Each row comes from the steps of one walk. Every step used is in the known rows, and no mark comes twice. Write the walk behind each row, first mark first.
Known rows
remek-fesi-fidi-liro-lofav-faliba: [ 1.62 -0.87  2.92 -2.14  1.32 -3.29 -1.85  0.38  2.65 -0.11 -0.53 -0.40
  2.13 -3.79 -0.12 -1.33 -0.38  0.02  0.15 -0.87  2.36 -0.61 -1.20 -0.57
  0.06  1.00]
remek-faliba-fidi: [ 1.38 -0.76  1.33 -1.52  0.16  1.35 -0.66  0.48  1.14  1.10 -0.35  0.03
  0.27  0.04  0.05  0.16 -0.12  0.25 -0.49 -0.23  2.48 -0.54  0.28 -0.87
 -0.03  2.63]
remek-liro-lofav-fesi: [ 1.06 -0.88  1.46 -1.84  1.02 -2.76 -3.20  0.94  0.00 -0.74  0.18 -0.61
  3.38 -2.32  0.39  0.18 -0.26  0.33 -2.50 -0.74  0.78 -0.43  0.22 -0.71
  0.21 -1.07]
lofav-liro-luko-faliba-fidi: [ 1.40 -1.04  0.22 -0.91 -0.87 -0.45 -0.87  1.43  0.55 -0.30 -1.54 -0.14
  1.44 -2.00  1.36  0.70 -0.05  0.37  0.40  0.38  2.42 -1.08  1.70 -1.24
 -0.61  4.18]
lofav-faliba-fidi-liro-remek-fesi: [ 1.79 -1.02  2.88 -1.95  1.19 -2.07 -1.17  0.99  2.89 -0.72  0.27 -0.30
  2.18 -1.85 -1.33  0.54 -0.05  0.29 -1.19  0.38  1.63 -1.38 -0.98 -0.35
  0.26  3.32]
faliba-fidi: [ 0.50 -0.74  0.83 -1.66  0.06 -0.25 -0.73  1.23  0.72  0.98  0.03  0.16
  0.11 -0.56  0.09  0.77 -0.02  1.32 -1.17 -0.23  1.24 -0.63  0.99 -0.98
 -0.47  2.75]
lofav-liro-luko-faliba: [ 1.39 -0.72 -0.72 -0.77 -0.93 -0.58 -1.07  0.67 -0.35 -0.52 -1.06 -0.37
  1.94 -1.94  1.00  0.03 -0.89 -0.01  1.31  0.22  1.26 -0.98  1.21 -1.11
 -0.21  1.78]
fesi-lofav-liro-fidi: [-0.77 -0.77  1.41 -2.11  0.04 -2.42 -1.89  0.50  0.43 -0.33 -0.81  0.17
  0.73 -2.07  0.38 -2.03 -0.21  1.07 -3.13 -0.49  2.33 -0.71 -0.14 -1.00
 -0.32  0.80]
faliba-fidi-liro-lofav: [ 0.28 -0.76  3.46 -2.06  0.14 -2.59 -1.95  0.90  2.13  0.04  0.22 -0.13
  1.13 -2.89 -0.05  0.66  0.09  1.49 -2.11  0.44  1.48 -0.26 -0.37 -1.58
 -1.01  2.36]
remek-faliba-fidi-liro-lofav-fesi: [ 1.93 -1.21  3.71 -2.17  0.18 -1.72 -1.90  1.30  2.18 -0.27 -0.18 -0.68
  2.66 -2.38  0.42  0.43 -0.18  0.41 -1.92 -0.53  2.72 -0.51 -0.81 -1.49
 -0.21  0.08]
lofav-liro-remek-fesi-luko: [ 1.36 -0.57 -0.88 -1.48  0.31 -0.52 -2.64  0.79 -0.80 -1.01  0.30  0.14
  4.07 -0.61 -0.06  0.60 -0.45  0.98 -1.46  0.62  2.23 -2.05 -0.20 -0.41
 -0.09  0.98]
fesi-lofav-liro: [-0.29 -0.81  0.50 -1.62  0.19 -2.60 -2.24  0.69 -0.15 -0.01 -0.60  0.03
  0.88 -1.00  0.25 -0.70 -0.88  0.67 -1.36 -0.35  1.62 -0.78 -0.22 -1.27
 -0.58 -0.37]
luko-faliba-fidi-liro: [ 1.61 -0.68  2.76 -1.19 -0.12 -0.94 -0.06  1.43  2.49  0.11 -0.84 -0.18
 -0.14 -1.54 -0.34  0.78 -0.41  0.55 -0.51 -0.10  0.89 -0.59  0.49 -1.09
 -0.58  4.66]
luko-faliba-fidi-liro-lofav-fesi: [ 1.57 -1.27  3.06 -1.40 -0.18 -1.82 -1.26  1.73  3.02 -0.65 -0.67 -0.81
  2.10 -3.09  0.52  0.66 -0.24  0.72 -1.79 -1.09  1.83 -0.60 -0.48 -1.45
 -0.25  3.05]
luko-faliba-fidi: [ 1.05 -0.83  0.76 -0.69 -0.20  1.14 -0.03  0.99  2.05  0.78 -0.83 -0.10
 -0.29 -0.75  0.08  0.47 -0.25  0.57 -0.35 -0.82  1.69 -0.61  0.73 -0.86
 -0.06  5.34]
liro-lofav: [-0.20 -0.64  0.55 -1.48 -0.12 -0.73 -2.21 -0.18  0.81  0.54  0.73 -0.27
  1.43 -1.67  0.01 -0.38 -0.60  1.01 -1.11 -0.39  1.14 -0.11 -0.70 -1.24
 -0.19  0.46]
lofav-faliba-fidi-liro-remek-fesi-luko: [ 2.43 -1.10  2.57 -1.51  0.96 -0.80 -1.67  1.26  2.22 -1.04  0.11 -0.16
  3.39 -0.85 -0.81  1.20  0.24  0.19 -0.18  0.77  2.48 -1.51 -1.56 -0.43
 -0.57  4.51]
fidi-liro-lofav: [ 0.36 -0.42  2.55 -1.89  0.03 -2.85 -2.27  0.24  1.17 -0.08  0.70 -0.38
  1.63 -2.55 -0.41 -0.11 -0.77  1.01 -1.07  0.28  0.45 -0.08 -0.95 -1.48
 -0.63 -0.20]
liro-lofav-fesi-fidi-faliba: [ 0.12 -1.01  0.56 -2.31  1.05 -2.21 -1.91  0.81  1.53  1.16 -0.04 -0.43
  2.82 -2.85  0.75 -1.24 -0.29  0.21 -0.87 -1.30  3.44 -0.54 -1.18 -0.74
  0.39 -0.58]
fesi-luko-faliba-fidi: [ 1.64 -0.89  0.36 -0.28 -0.46  2.38 -0.52  1.23  1.44  0.50 -0.95  0.05
  1.00  0.47  0.71  1.13  0.07  0.45  0.72 -0.34  2.39 -0.78  0.06 -0.91
 -0.90  6.76]
fesi-fidi-liro: [ 0.85 -0.07  1.73 -2.66  0.73 -3.35 -1.03  1.14  0.77  0.56 -0.26  0.12
  0.61 -2.41 -0.32 -0.61 -0.72  1.27 -0.63 -0.15  0.82 -0.42  0.58 -0.81
 -0.52  0.54]
lofav-faliba-fidi-liro-remek: [ 0.78 -0.64  2.68 -2.11  0.66 -1.85 -0.92  0.50  2.80 -0.66  0.31 -0.24
  1.49 -1.52 -1.50 -0.06 -0.21  0.40 -1.38  0.61  1.27 -0.71 -1.05 -0.83
 -0.25  4.75]
fesi-luko-faliba: [ 1.71 -0.62 -0.63 -0.17 -0.44  2.16 -0.83  0.58  0.49  0.32 -0.52 -0.22
  1.43  0.62  0.34  0.36 -0.76 -0.07  1.62 -0.50  1.35 -0.68 -0.55 -0.80
 -0.52  4.18]
fidi-liro-remek: [ 0.33 -0.03  1.37 -2.25  0.40 -2.52 -1.70  0.33  0.97 -0.52  1.20 -0.16
  1.94 -1.59 -1.61 -0.04 -0.99  1.33 -1.74  0.84  0.02 -0.61 -0.91 -0.89
 -0.03  0.67]
faliba-fidi-liro-remek: [ 0.32 -0.35  2.22 -2.36  0.45 -2.38 -1.35  1.00  1.93 -0.33  0.72  0.08
  1.50 -1.84 -1.33  0.76 -0.17  1.79 -2.73  1.01  0.96 -0.72 -0.29 -1.06
 -0.48  3.20]
luko-faliba: [ 1.10 -0.52 -0.19 -0.58 -0.29  0.94 -0.33  0.31  1.15  0.60 -0.35 -0.35
  0.19 -0.50 -0.23 -0.29 -1.06  0.05  0.47 -0.90  0.59 -0.48  0.23 -0.74
  0.35  2.90]

Which walk is each row?
[ 1.35 -0.43  1.58 -2.11  0.84 -2.67 -2.06  0.72  0.98 -0.62  1.13 -0.22
  2.71 -2.10 -1.61  0.48 -0.89  1.29 -1.39  0.56  0.38 -1.29 -0.78 -0.46
  0.43 -0.55]
fidi-liro-remek-fesi
[ 1.90 -0.44  2.05 -2.53  1.24 -3.48 -1.32  1.57  0.92  0.42 -0.30  0.07
  1.37 -2.87 -0.29 -0.13 -0.59  1.23 -0.45 -0.39  1.22 -1.07  0.73 -0.34
 -0.04 -0.59]
remek-fesi-fidi-liro
[ 1.34 -1.10  0.26 -0.67 -0.53  0.80 -0.74  1.17  1.30  0.52 -0.84 -0.28
  1.24 -1.76  0.89  0.96  0.04  0.54  1.53  0.13  1.91 -0.52  0.65 -1.11
 -0.52  4.59]
liro-luko-faliba-fidi
[ 1.96 -1.08  2.94 -1.83  0.12 -2.27 -0.97  1.47  1.36 -0.35 -0.31 -0.44
  1.68 -2.19  0.17  0.92  0.00 -0.09  1.68  0.84  1.18 -0.44  0.08 -1.20
 -1.12  2.39]
lofav-faliba-fidi-liro-luko
[ 0.78 -1.29  3.95 -1.77  0.89 -2.96 -1.38  1.15  2.96 -0.03 -0.81 -0.27
  0.20 -1.26 -0.44 -0.08 -0.13 -0.22 -0.15 -0.31  1.81 -0.27 -1.45 -1.25
 -1.08  3.10]
fesi-lofav-faliba-fidi-liro
[ 1.42 -0.85  2.61 -2.05 -0.09 -2.69 -1.51  1.94  0.38  0.02  0.01 -0.08
  1.79 -2.60  0.38  1.55  0.07  1.21  0.59  1.28  0.84 -0.51  0.79 -1.42
 -1.35  1.08]
faliba-fidi-liro-luko
[ 2.09 -1.92  3.78 -1.59  1.01 -3.38 -2.28  1.74  2.18 -0.39 -0.89 -0.43
  2.68 -2.71  0.40  0.89  0.27 -0.28  2.20  0.29  2.50 -0.84 -1.29 -1.09
 -0.97  0.88]
remek-fesi-lofav-faliba-fidi-liro-luko
[ 1.02 -0.65 -0.56 -2.51  0.66 -1.98 -1.14  1.70 -0.14  0.70 -0.37 -0.24
  1.95 -1.77  0.46 -0.58 -0.68  1.21 -1.05 -1.65  1.46 -0.81  0.91 -0.53
  0.35 -0.87]
lofav-fesi-fidi
[ 1.72 -0.44  1.04 -1.67  0.18 -2.15 -0.96  0.97  1.30  0.08 -1.10 -0.28
  1.71 -3.49  0.47 -0.34 -0.68  0.39  2.10  0.18  1.50 -0.35  0.31 -0.99
 -0.54  2.39]
fesi-fidi-liro-luko-faliba
[ 1.27 -0.01  1.84 -2.08  0.41 -0.94 -1.49 -0.40  1.34 -0.37  0.80 -0.29
  2.07 -1.03 -1.62 -0.57 -1.09  0.29 -1.09  0.87  1.17 -0.55 -1.53 -0.78
  0.34  0.42]
fidi-liro-remek-faliba
[ 1.74 -1.69  4.23 -1.59  1.35 -3.00 -1.65  1.62  2.90 -0.11 -0.84 -0.30
  1.06 -1.67 -0.35  0.39 -0.01 -0.13  0.16 -0.56  2.15 -0.90 -1.34 -0.80
 -0.60  1.78]
remek-fesi-lofav-faliba-fidi-liro
[ 1.07 -0.62  3.00 -2.11  0.22 -2.35 -0.83  1.76  1.19  0.25  0.02  0.07
  0.25 -1.44 -0.36  1.06 -0.18  1.38 -1.26  0.40  0.56 -0.61  0.80 -1.18
 -0.91  2.13]
faliba-fidi-liro
[ 0.24 -0.45  0.12 -2.06  1.05 -1.27 -0.68  0.57  0.99  1.91 -0.24  0.20
  0.46 -1.34 -0.07 -1.21 -0.46  0.16  0.39 -0.26  2.69 -0.55 -0.23 -0.35
  0.10  1.26]
fesi-fidi-faliba
[ 0.74 -1.17  0.85 -1.48  0.59 -2.87 -2.57  1.15 -0.03 -0.17 -0.70 -0.01
  1.71 -1.40  0.34 -0.21 -0.75  0.68 -1.01 -0.62  1.96 -1.45 -0.02 -0.82
 -0.13 -1.93]
remek-fesi-lofav-liro
[ 1.98 -0.59  3.42 -1.92  0.17 -0.85 -0.61  1.06  1.51  0.39 -0.38 -0.07
  0.40 -0.76 -0.41  0.42 -0.33  0.33 -0.56  0.47  1.79 -0.50  0.14 -1.07
 -0.52  1.71]
remek-faliba-fidi-liro
[-0.04 -0.48  1.52 -2.07 -0.01 -1.49 -0.44  0.56  0.34  0.24 -0.32  0.18
  0.72 -1.79  0.17 -1.79 -0.18  0.01 -2.26  0.32  2.45 -1.12  0.57 -0.40
  0.20  0.80]
lofav-liro-fidi-faliba
[ 2.44 -0.82  0.83 -2.03  0.24 -2.95 -1.03  2.06  0.82 -0.36 -1.20 -0.69
  3.08 -3.65  0.94 -0.13 -0.84  0.41  1.54 -0.79  1.42 -0.71  0.46 -0.87
 -0.11  0.32]
lofav-fesi-fidi-liro-luko-faliba
[ 0.70 -0.22 -0.32 -1.64  0.26  1.05 -1.46 -0.88  1.02  0.29  0.79 -0.22
  2.00 -0.23 -1.19 -0.84 -0.90  0.24 -0.96  0.24  1.82 -0.55 -1.37 -0.64
  0.79  1.25]
liro-remek-faliba
[ 1.05 -1.03  1.30 -1.34  0.32  0.12 -0.22  0.80  1.69  0.62 -0.34 -0.17
  0.13 -0.31 -0.18  0.10 -0.04 -0.08 -0.06 -0.65  1.46 -0.55  0.34 -0.76
 -0.24  4.09]
lofav-faliba-fidi
[ 1.87 -0.86  2.15 -1.81  0.69 -1.26 -2.20  1.71  1.28 -0.70  0.47  0.18
  3.51 -1.20 -0.61  1.91  0.29  1.56 -1.25  1.26  2.26 -1.57 -0.86 -0.67
 -0.78  3.01]
faliba-fidi-liro-remek-fesi-luko
[ 2.10 -1.35  1.82 -0.65  0.40  0.10 -2.62  1.65  1.54 -0.98 -1.27 -0.47
  3.76 -1.50  1.42  1.33  0.62 -0.11 -1.52 -0.67  3.08 -0.72 -0.26 -0.87
 -0.67  5.53]
remek-liro-lofav-fesi-luko-faliba-fidi
[ 0.83 -0.77  2.13 -1.26  1.17 -1.60 -2.52 -0.52  1.37 -0.59 -0.12 -0.50
  1.88 -1.74 -0.23 -0.92 -0.18 -1.11 -0.72 -0.28  1.04  0.01 -0.66 -0.52
  0.02  2.48]
remek-liro-lofav-faliba
[ 1.94 -0.65  0.60 -0.66  0.38 -0.80 -1.84  0.57 -0.06 -0.45 -0.78 -0.40
  2.21 -1.94  0.51  0.46 -0.39 -0.71  1.59  0.52  0.68 -0.36  0.90 -0.53
 -0.13  2.49]
remek-liro-luko-faliba
[ 1.88 -1.08 -0.07 -0.43  0.22  2.29 -1.41  0.92  2.14 -0.21 -0.35 -0.01
  2.99 -0.45 -0.14  1.22  0.28  0.84 -0.37 -0.02  3.22 -1.58 -0.95 -0.35
  0.02  6.65]
liro-remek-fesi-luko-faliba-fidi
[ 0.90 -0.70  2.95 -1.65  0.34 -2.37 -1.67 -0.13  2.21 -0.50  0.36 -0.67
  1.50 -2.24 -0.58 -0.90 -0.77 -0.33  0.02 -0.19  0.71 -0.03 -1.60 -1.23
 -0.38  1.15]
fidi-liro-lofav-faliba
[ 2.00 -0.57  1.47 -1.00 -0.42 -1.62 -1.07  0.97  0.80 -0.39 -0.34 -0.59
  1.74 -2.39  0.11  0.53 -0.99 -0.01  2.24  0.58  0.24 -0.39  0.01 -1.18
 -0.60  1.37]
fidi-liro-luko-faliba
[ 0.52 -0.42 -0.76 -2.31  1.33 -1.36 -1.91  0.31  1.10  0.53  0.36  0.18
  2.43 -2.36 -0.80 -0.70 -0.36  1.61 -1.59 -0.45  2.29 -1.25 -0.25  0.02
  0.88  1.23]
liro-remek-fesi-fidi
[ 2.23 -0.96  1.81 -0.86 -0.40 -0.92 -2.07  1.32  1.45 -1.08 -0.32 -0.88
  3.87 -1.50  0.70  0.57 -0.78  0.14  0.20 -0.82  1.63 -0.66 -1.69 -1.36
 -0.70  1.56]
fidi-liro-lofav-fesi-luko-faliba
[ 0.01 -0.62  1.50 -1.88  0.37 -0.34 -0.44  0.29  1.06  1.07  0.35  0.02
  0.46 -1.31 -0.31 -1.53 -0.04  0.13 -1.05  0.00  2.11 -0.56 -0.40 -0.28
  0.36  1.13]
liro-fidi-faliba
[ 1.89 -0.99  1.45 -0.78  0.41 -0.64 -1.61  1.32  0.92 -0.28 -1.30 -0.15
  1.73 -2.04  0.81  1.32  0.44 -0.21  0.65  0.67  1.72 -0.47  1.44 -0.66
 -0.48  5.25]
remek-liro-luko-faliba-fidi
[ 0.53 -1.01  0.29 -1.72  0.01 -1.48 -2.33  0.86  0.37  0.05  0.65 -0.72
  2.85 -1.88  0.42 -0.13 -0.68  1.03 -1.52 -1.35  1.10 -0.49 -0.51 -1.21
  0.22 -1.74]
liro-lofav-fesi
[ 2.62 -1.30  0.47 -0.17  0.05  2.23 -0.73  1.68  1.45  0.36 -1.06 -0.01
  1.69 -0.07  0.78  1.67  0.18  0.38  1.04 -0.58  2.82 -1.43  0.18 -0.49
 -0.45  5.19]
remek-fesi-luko-faliba-fidi
[ 0.74 -0.66  1.14 -2.54  1.53 -3.76 -3.13  1.05  0.58 -0.27 -0.55 -0.29
  3.25 -3.41  0.72 -0.71 -0.01  0.71 -2.69 -1.12  2.05 -0.38  0.43 -0.50
  0.22  0.16]
remek-liro-lofav-fesi-fidi
[ 1.87 -0.92 -0.22 -0.59 -0.07  1.10 -1.53  1.16  1.49 -1.01 -1.02  0.14
  3.12 -0.83  0.36  1.09  0.14  0.75 -1.61  0.34  3.65 -2.18  0.00 -0.49
 -0.09  6.39]
lofav-liro-remek-fesi-luko-faliba-fidi
[ 2.74 -0.85  1.43 -1.55  0.54 -2.36 -1.30  1.45  1.33  0.00 -1.16 -0.32
  2.41 -4.00  0.60  0.14 -0.60  0.42  2.30 -0.09  1.91 -1.05  0.47 -0.50
 -0.11  1.14]
remek-fesi-fidi-liro-luko-faliba
[ 0.22 -1.12  0.96 -1.16  0.70 -1.05 -1.58 -0.05  1.60  0.48 -0.29 -0.43
  0.64 -0.17 -0.43 -1.20 -0.75 -0.66  1.10 -1.14  1.46 -0.13 -1.88 -0.92
 -0.22  1.20]
fesi-lofav-faliba
[ 3.18 -1.12  2.70 -0.62  0.09  0.22 -0.81  2.21  1.85 -0.27 -1.03 -0.08
  1.79 -0.94  0.37  1.89  0.03  0.40  0.84 -0.03  2.08 -1.43  0.04 -0.72
 -0.88  4.64]
remek-fesi-luko-faliba-fidi-liro
[ 1.67 -0.87  3.32 -1.79  0.51 -2.00 -0.22  1.32  2.14 -0.05 -0.37 -0.27
  0.23 -1.08 -0.54  0.37 -0.24 -0.02 -0.05 -0.05  0.85 -0.54  0.07 -0.95
 -0.74  3.49]
lofav-faliba-fidi-liro
[ 1.32 -0.75  2.53 -2.21  0.93 -2.44 -1.73  1.40  1.92 -0.44  0.65  0.04
  2.22 -2.34 -1.18  1.28  0.00  1.75 -2.38  0.79  1.43 -1.42 -0.18 -0.52
  0.00  1.96]
faliba-fidi-liro-remek-fesi
[ 0.64 -0.47  2.67 -2.34  1.00 -3.14 -1.53 -0.14  2.66  0.06 -0.48 -0.36
  1.41 -3.27 -0.21 -1.73 -0.50  0.04 -0.17 -0.57  1.93  0.06 -1.31 -0.98
 -0.45  2.53]
fesi-fidi-liro-lofav-faliba
[ 0.48 -0.83  2.23 -2.01  1.24 -3.65 -3.13  0.61  1.82 -0.59  0.71 -0.22
  2.75 -2.21 -1.47  0.02 -0.76  1.12 -1.35  0.33  1.33 -1.00 -2.35 -0.74
  0.08 -0.90]
fidi-liro-remek-fesi-lofav
[ 1.63 -1.20  2.81 -1.90 -0.05 -2.04 -2.61  2.26  1.06 -0.70  0.05 -0.39
  3.88 -1.94  1.01  1.60  0.28  1.30 -1.51 -0.07  2.21 -0.77 -0.87 -1.68
 -1.48  1.38]
faliba-fidi-liro-lofav-fesi-luko
[ 1.37 -0.77 -0.65 -0.52 -0.61  0.56 -1.00  0.48  0.35  0.31 -0.31 -0.47
  1.76 -1.55  0.54  0.21 -0.79  0.00  2.40 -0.07  0.97 -0.41  0.21 -1.00
 -0.11  2.01]
liro-luko-faliba
